(in the rows, 128 means zero)
Known rows, with every step that occurs:
l w j n: [ 92 173 103 121 166 146 109 103 137 150 110  90 187 102 109 109 107 138
 126 178 106 141 162 175 161 133 123 119]
n j w l t: [159 111 132 138 109 148  82 148 156  39 170 133 130 163 167  74 141 208
 106  74 138 136 122  61 129  86 130 162]
a w: [124 154 125 125 122 132 106 146 135 165 128  85 130 103 107 139 153  78
 121 151 114 114 109 161 132 141 147 118]
f u r l w j: [150 115 145 147 185 103 161  95 133 172 101 139 136 165 124 168 109  81
 144 205 112  97 184 175 120 165 147 163]
x u r l: [127 116 128  98 124 130 173 150 153 151 120 158  68 177  98 161 160  67
 133 120 140 124 166 121 109 160 114 149]
n j w: [158 166 103 151 107 149  92 159 169  51 161 108  97 119 114 101 140 153
  92 123 120 189 135 145 140 107 113 142]
a w j: [ 97 154  98 135 131 139 118 117 144 156 108 112 142  99 109 174 124 102
 127 199 107  96 126 156 143 119 138 112]
j n: [124 172 101 120 131 121 116 135 147 117 140  63 165  99  89  86 166 107
 136 107 111 194 128 157 174 141 117 124]
r l w j: [ 70 112 141 134 188 152 132  96 114 173  88 171 147 139 133 166 113 103
 129 211  98  90 174 149 128 161 118 101]
l t: [113 140 141  95 165 155 102 155 136  96 177 111 129 149 117 123 163 121
 130 115 131 141 100  90 127 151 145 139]
u r: [155 157 114  89 106 124 141 136 157 118 147  89  68 134  70 111 144  93
 119 117 140 178  91 156 137 157 141 177]
w j n: [103 165  79 118 132 129 123 109 155 109 108  75 180  99  86 114 140 130
 149 162 108 174 149 155 186 131 104 120]
r u x: [145 137 139  91 134 114 176 114 122 134 123 117  89 106 126 160 132 113
 182 106 158 152  84 160 163 132 115  98]
a w l t: [115  95 163 125 126 133 101 137 125 150 133 116 177 151 171 109 153 133
 137 103 144  63  99  78 124 112 168 130]
l r: [ 87 169 112 117 132 131 110 135 121 100 145  95 130 111 118 134 145 104
  84 103 102 161 124 120 123 155 106 100]
x u n: [125 126 108 124  90 163 130 177 119 146 141 148  94 110  68 171 137 135
 161 144 144 114 122  97 109 117 136 121]
x u n j: [154 118 110 136 105 144 121 192 138 129 127 163  66 105  96 157 149 173
 123 139 155 119 138  96  90  77 135 122]
r l w a: [ 89  82 181 120 169 123 130  87 100 186 110 189 168 166 160  93 124  92
 106 164  82  95 132 104 114 139 133 132]
n j w l r: [127 137 116 159  77 125  76 122 140  45 139 121 139 128 167  85 135 198
  72  62 123 146 142  93 127  96  84 131]
f u r l w: [179 120 165 142 175  85 156 122 133 178 132 115 118 168 118 126 137  62
 130 159 129 119 159 187 111 183 163 165]
f u n: [179 119 110 170 119 113 125 153 121 130 144  87 145 106  73 149 139 115
 189 154 115 136  90 140 129 133 160 138]
x u r l t: [120 114 158  79 164 149 165 167 146 139 146 178  74 203 129 155 161  87
 136 109 152 107 170  77  82 157 139 165]
u f: [151 154 116 102 105 116 121 150 122 129 156  84  77  80 109 141 129 134
 150 147 143 189 108 144 153 117 108 131]
f u x: [203 143 149 123 119  72 145 124 138 106 151  63 102 109  87 165 142 121
 181 124 111 169 126 158 164 124 107 157]
f u: [176 141 109 166 144  96 132 136 145 107 156  58 144 127  82 145 159  85
 133 147  98 166 127 148 157 151 139 132]

Rows:
[105 111 175 115 102  85 154 105  99 171  77 122 157  85 203 155 102 136
 161  62 156  56  96 132 136 101 116  84]
a w l r u x
[ 94 118 158 126 183 137 126 128 108 179 114 147 141 141 136 139 136  81
 112 168 114 110 146 147 114 175 132 103]
r l w
[120 113 166  83 165 142 139 146 137 113 151 143 102 185 131 117 155  90
 148 118 132 129 116 108  97 173 153 166]
u r l t
[ 83 150 107 119 170 136 139 125 112 114 126 115 146 118 151 153 140  87
  95  93 139 135 105 138 129 167 119  64]
l r u
[199 116 117 186 123 103 118 170 142 117 135 109 107 104  90 133 157 151
 143 153 131 143 120 144 115 103 163 135]
f u n j
[ 80 133 105 154 105 142 131  93 111  78 129 112 181 140 178 110 111 139
 128  50 132 109 110 110 149 142  98  88]
j w l r u
[151 149 108  92  94 113 134 168 131 141 154 118  67 100 107 171 130 140
 142 136 160 162 151 113 133 105  95 126]
x u f
[131 122 101 154  65 140 102 108 131  73 158  89 153 142 116  91 131 156
 152  95 117 144 114 104 171 119 108 146]
j w l
[109 155 111  92 138 115 146 145  91 132 133 104 114  82 176 159 110 116
 123 104 163 155 108 143 133 141 105  74]
l r u f
[127 136 110 129  89 140  97  98 136  73 180 116 154 162 104  74 118 132
 128 121  73 173 101  95 152 113 119 163]
j w a
[159 128 117 150  94 130  91 117 155  65 163 144 125 140 129  57 133 162
  81 118  96 182 117 108 132  82 114 160]
n j w a
[ 70 134 122 135 180 143 127  96 127 177  87 141 204 120 137 124 114 120
 144 193  94 107 194 169 149 149 118  98]
r l w j n
[178  79 188 151 173  77 153  87 121 183 134 152 149 192 143  92 120  68
 119 151  98 111 148 141 112 146 163 188]
f u r l w a
[211 158 118 132 133  84 148 139 160 107 158  58  94 151  71 124 157  81
 133 124 129 177 113 166 142 162 149 179]
f u r
[111 115 123 118 101 101 152 106  92 132 101 118 137  95 206 136 102 151
 140  82 173 126 110 109 150 119 101  84]
w l r u f
[117 117 157 112 154 127 112  93 110 162 139 147 154 141 130  88 113 118
  78 148  99 124 103 114 134 127 146 149]
l w a
[106 124 142 110 170 140 148  95 127 180  95 166 101 156 118 154  99 100
 124 199 128  98 155 167 115 158 137 154]
u r l w j
[110 147 102 153 114 168 104 162 111  79 133 151 128  99 162 123 109 174
 124  95 148 118 101 140  89 118 141  86]
l r u n j w
[170 110 118 214  73 107  82 141 116  62 142 111 169 114 153 101 115 211
 143  84 115 120 144  97 117  82 130 137]
f u n j w l r
[156 118 122 146 108 144 111 171 136 127 125 139  84  85  96 124 142 168
 127 153 147 145 101 133 103  97 146 123]
u n j
[113 120 115 160  44 152  94 160 123  84 131 177 121 110 147 116 112 233
 113  63 138  90 167  55  94  58 104 124]
x u n j w l r
[156 106 126 153  62 149  85 141 124  83 162 164 118 117 118  68 106 197
 130 138 103 152  84 105 110  59 143 161]
u n j w a
[100 142 126  94 163 141 165 110 158 197  86 170 137 155 125 138 105 113
 131 164 128  98 230 160 123 131 121 155]
x u r l w j n
[102 120 137 108 163 151 164 118 145 191  84 195  87 166 111 186  99  98
 114 186 139  73 208 140 106 150 122 150]
x u r l w j
[105 107 121 151 102 147 114 123  96  87 135 182 152 115 185  89  91 181
 110  96 122 118  92  95  87  80 151 103]
l r u n j w a
[150 142 109 108 136 120 164 139 110 152 130 102  91  95 139 155 120 120
 165 145 170 167  94 157 150 138 123  96]
r u f
[ 87 109 114 131 125 123 151  97 101 123  97 124 177 128 177 132 136 121
 110  55 148 102 101 101 138 145 107  75]
w l r u
[ 88 141 114 123 167 158 116 104 128 151 114 127 136 118 101 166 102 140
 109 198 120 113 137 152 149 136 124 125]
l w j
[134  87 197 102 152 110 144  88 117 193 111 184 123 181 138  82 110  88
  98 150 112 108 121 134  95 144 154 178]
u r l w a
[ 86  88 123 147 102 137 148 108  74 138  82 150 173  96 163 133 119 147
 162  85 155  71  77 100 109 122 138  71]
w l r u n
[114  77 127 155 114 134 136 137  94 127  75 171 138  91 186 118 130 189
 124  78 181  84 100 100  94  99 140  70]
w l r u n j
[138 123 144 131  78 104 136 108 124  69 111 143 117 108 207 115  99 208
 138  35 157 136 129 119 139  77  79 109]
n j w l r u x
[127 121 158  98 152 136 161 150 137 206 121 173  84 177 119 152 129  80
  94 140 150  94 186 140  94 161 135 154]
x u r l w
